Each row comes from the steps of one path. Every step used is in the known rows, and no mark comes twice. Write the path behind each row, first mark first.
Known rows
fisa-gerib-rufi: 106; 130; -19; 39; 75; 87; -152; 122; -5; -65; 36; 217; 172; 13; 216; 78; -304; -121; -170; 23; -121; -189; 85; 128; -224
gerib-debus-lazifas-viso-sarulab: -20; -37; 395; 60; 86; 207; -124; -79; -32; -10; -43; 190; 76; 542; 14; -419; 90; -581; 128; 317; 53; -651; -180; -165; 376
sarulab-fisa: 139; 5; 27; 27; 59; -172; 257; 1; 12; 151; -88; -217; -14; -53; 23; -49; 99; 112; 113; 182; -25; 35; -21; 300; 62
lazifas-debus: -16; -92; 69; -52; 85; 243; 26; -185; 153; 87; 64; -32; 94; 113; 77; -110; 155; 4; 88; -27; 119; 0; 182; -76; 15
lazifas-viso-gerib: 105; 269; 97; -204; 302; -296; -84; -41; 82; 262; -99; 243; -13; 57; -293; -177; -104; 106; 109; 243; -28; -390; 147; -161; 232
badup-viso: -77; -134; -13; -1; -113; -249; -146; -14; 79; 10; -253; -54; 339; -135; 45; 19; -48; -68; -169; 150; 112; -87; -30; 111; -11
debus-gerib-viso: 5; 127; 57; 146; -235; -149; 137; 181; 10; -133; -286; 161; 191; -247; -189; -59; -249; 215; 115; 229; 284; -235; 142; 120; -28
lazifas-debus-gerib-rufi: 91; 187; -43; 54; -45; 161; 68; 103; 67; -19; -138; 80; 90; 18; 52; -76; -323; -35; 3; 93; 275; -268; 453; -80; 64
lazifas-viso-sarulab-fisa-gerib-debus: 232; 187; 458; -77; 268; 34; -3; -127; -48; 27; -12; 5; 151; 211; 200; -310; -2; -276; 216; 485; -92; -475; -162; 506; 73
fisa-gerib-debus-lazifas-viso: -77; 52; 329; 24; 36; 137; -119; -271; -34; -242; 57; 529; 102; 527; -24; -316; -204; -358; -89; 282; -107; -617; -133; -94; 137
debus-lazifas-viso-sarulab-fisa: 98; -77; 469; 30; 295; -76; 300; -110; -21; 467; -109; -134; 138; 425; -156; -508; 397; -192; 279; 476; -22; -474; -185; 192; 444
badup-rufi-gerib: 322; 291; 103; -19; -120; -77; 132; 86; -18; 84; -23; 95; -94; 220; 18; 20; -464; 99; 32; 207; 117; 218; 157; 103; 27
gerib-debus: 18; 47; -30; 26; -148; 117; -153; 7; -1; -314; -3; 91; -76; 46; 183; 11; -221; -277; -19; 39; 50; -163; -18; -78; -7
rufi-gerib-debus-lazifas: 118; 6; 139; 114; -278; 190; -26; -77; 18; -207; -76; 175; -182; 378; 26; -96; -362; -291; 24; 254; 132; -287; 2; -198; 152
lazifas-viso-sarulab-fisa-gerib-rufi: 272; 207; 323; 8; 403; -104; 125; 98; -31; 363; -41; -54; 257; 107; 178; -238; -25; -222; 108; 463; -130; -463; 2; 506; 104
badup-rufi-gerib-debus-lazifas-viso: 178; 296; 341; 61; -177; -9; 118; -74; -14; -85; -80; 428; -129; 713; -39; -295; -658; -344; -46; 460; 156; -332; 95; -233; 390
fisa-gerib-viso: 41; -27; 146; 93; 12; 8; -73; 21; 77; -102; -86; 254; 351; -134; 40; -29; -33; 133; 23; 151; -15; -155; -49; 251; -278
viso-sarulab-fisa-gerib: 277; -38; 328; -74; 269; 55; 35; -27; -40; 243; -1; -191; 229; 9; 134; -170; 352; 100; 299; 251; -164; -108; -178; 632; -164
debus-lazifas: -73; -190; 119; 75; -38; 89; 27; -76; 15; 44; -40; 142; 37; 311; -129; -181; 138; -97; 52; 40; -22; -206; -101; -172; 144
badup-viso-gerib-fisa: -136; 129; -136; -236; 83; -544; -237; 126; 119; 241; -34; -37; 336; -98; -365; 168; -179; 74; -57; 153; 30; -283; -151; 38; -96
fisa-gerib-debus-lazifas-viso-sarulab: -10; -3; 510; -10; 185; 286; -233; -195; -65; -82; 45; 375; 203; 560; 56; -451; 54; -506; 115; 352; -111; -697; -228; 17; 143
fisa-gerib-viso-lazifas-debus: 1; -258; 391; 131; 46; 181; -103; -166; 325; -2; 72; 311; 549; 157; -16; -143; 165; -126; 61; 53; 101; -286; 202; 132; -82
rufi-gerib: 171; 102; 77; 13; -109; -30; 94; -2; 35; 69; -41; -67; -151; 10; -32; 49; -248; 85; 6; 158; 75; 67; 149; 43; 25
sarulab-fisa-gerib: 191; 20; 152; -61; 138; -83; 157; -107; -1; 69; -1; -34; 114; -26; 27; -57; 57; 210; 90; 191; -171; -23; -68; 512; -175
gerib-fisa: -205; 162; -81; -79; 18; -166; 96; 111; -20; 51; 312; -102; 11; 90; -214; 149; -142; -57; -83; -62; -64; -44; -211; 34; -75

Write each row's path
224; -176; 394; 35; 92; 293; -84; -87; -36; -50; -40; 42; 204; 373; 202; -308; 246; -299; 309; 338; -98; -445; -291; 423; -30	viso-sarulab-fisa-gerib-debus-lazifas
-161; 259; 111; -167; 293; -370; 40; -20; 60; 329; 176; 263; 24; 462; -643; -193; -113; -47; 76; 233; -94; -613; -160; -287; 270	debus-lazifas-viso-gerib-fisa
16; 101; 205; -120; 282; -181; -46; -131; 82; 297; -134; 368; 24; 365; -410; -338; 26; 11; 128; 285; -32; -584; 48; -325; 369	debus-lazifas-viso-gerib
260; 128; 9; 72; 121; -95; 98; 104; -20; 88; -60; -22; 165; -45; 231; 24; -195; -13; -48; 192; -141; -169; 68; 465; -170	sarulab-fisa-gerib-rufi
-5; -120; 206; 29; -87; 309; -243; -179; -30; -355; 25; 410; 112; 390; 105; -165; -84; -291; 6; 101; -110; -386; -173; -25; -99	fisa-gerib-debus-lazifas
144; -116; 226; 63; -57; 150; 33; -177; -9; -180; -45; 203; 102; 350; 108; -201; -25; -169; 112; 274; -138; -364; -186; 289; -53	sarulab-fisa-gerib-debus-lazifas
242; -115; 251; 146; 102; -112; 213; 193; 87; 276; -227; -317; 329; -202; 96; -158; 346; 36; 395; 371; 142; -160; -124; 520; 12	gerib-viso-sarulab-fisa
-39; -212; 179; 227; -138; -157; -33; 100; 174; -4; -60; 182; 350; 2; -153; -28; 44; -240; -7; 94; 126; -239; 72; 10; 128	gerib-viso-lazifas
150; -280; 385; 124; 76; -21; 168; -184; 339; 156; -24; 100; 550; 115; -17; -186; 236; -18; 166; 229; 76; -257; 176; 442; -35	sarulab-fisa-gerib-viso-lazifas-debus
108; -17; 308; 78; -4; 239; 43; 82; 141; 83; -223; -18; 395; -103; -21; -275; 200; 113; 410; 285; 403; -323; 219; 204; 21	lazifas-debus-gerib-viso-sarulab
-20; -48; 201; 212; -280; -218; 20; 155; 72; -145; -227; 292; 275; -72; -333; -100; -182; -78; 28; 170; 288; -397; 208; 66; 128	debus-gerib-viso-lazifas
-210; 66; 155; -52; -105; -100; 107; -20; 122; 7; 323; 72; 136; 316; -478; -29; -171; -140; 20; -36; 183; -314; 147; -50; 143	viso-lazifas-debus-gerib-fisa
-38; -111; 80; 150; -252; -186; -173; 94; 213; 24; -316; 134; 535; 54; -60; -81; -326; -365; -233; 169; 388; -527; 476; -82; 231	badup-viso-lazifas-debus-gerib-rufi
44; 34; 103; 130; -110; 71; -15; 90; 154; -6; -79; 208; 174; 186; -97; -81; -256; -303; -56; 37; 299; -419; 523; -161; 231	viso-lazifas-debus-gerib-rufi
268; -4; 375; 165; -159; 12; 133; 9; 339; 169; -46; 229; 323; 337; -35; -135; -284; -131; 101; 256; 362; -8; 408; 32; 200	badup-rufi-gerib-viso-lazifas-debus
155; -207; 322; 158; -19; -244; 120; -9; 168; 54; -87; 150; 469; 6; -97; -70; 94; -29; 93; 274; -31; -263; -23; 511; -36	sarulab-fisa-gerib-viso-lazifas
176; -30; 172; 112; 64; -162; 203; 5; 89; 57; -159; 37; 350; -191; 58; -60; 40; 247; 162; 335; -27; -118; -77; 574; -214	sarulab-fisa-gerib-viso
239; 218; -192; -62; 164; -100; -228; 266; 116; 156; -177; 163; 45; -93; 4; 96; -253; -28; 50; 72; 4; -281; 241; -147; 10	viso-gerib-rufi
263; 6; 296; -59; 125; 205; -142; -35; -38; -79; -7; -94; 160; 59; 313; -136; 129; -197; 284; 291; -90; -254; -229; 581; -165	viso-sarulab-fisa-gerib-debus
255; -32; 341; 100; 55; 65; 313; 80; 162; 244; -299; -240; 372; -139; -34; -301; 274; 208; 535; 464; 385; -286; 193; 505; 78	lazifas-debus-gerib-viso-sarulab-fisa
390; 188; 349; 140; -57; 20; 90; 290; 39; 204; -178; 13; 248; 71; 108; -105; -202; 16; 279; 408; 258; 57; 62; 310; 5	badup-rufi-gerib-viso-sarulab
-23; -298; 264; 186; -20; 63; 11; -73; 351; 59; -12; 147; 421; 107; -94; -122; 190; -210; 99; 68; 255; -239; 225; -58; 134	gerib-viso-lazifas-debus
9; 78; 75; -63; -43; 145; 103; -106; 61; -32; -77; 74; 57; 45; -128; -165; -59; 187; 158; 77; 261; -124; 332; -2; 38	lazifas-debus-gerib
-140; -30; 254; 61; 92; -66; 155; -186; -8; 154; -28; 251; 38; 450; -253; -344; 35; -183; -30; 254; -8; -415; -66; -243; 370	debus-lazifas-viso
-24; -243; 232; 33; 40; 132; -43; -205; 250; 91; 143; 58; 207; 283; -69; -118; 206; -254; 36; -79; 87; -139; 249; -118; 191	viso-lazifas-debus
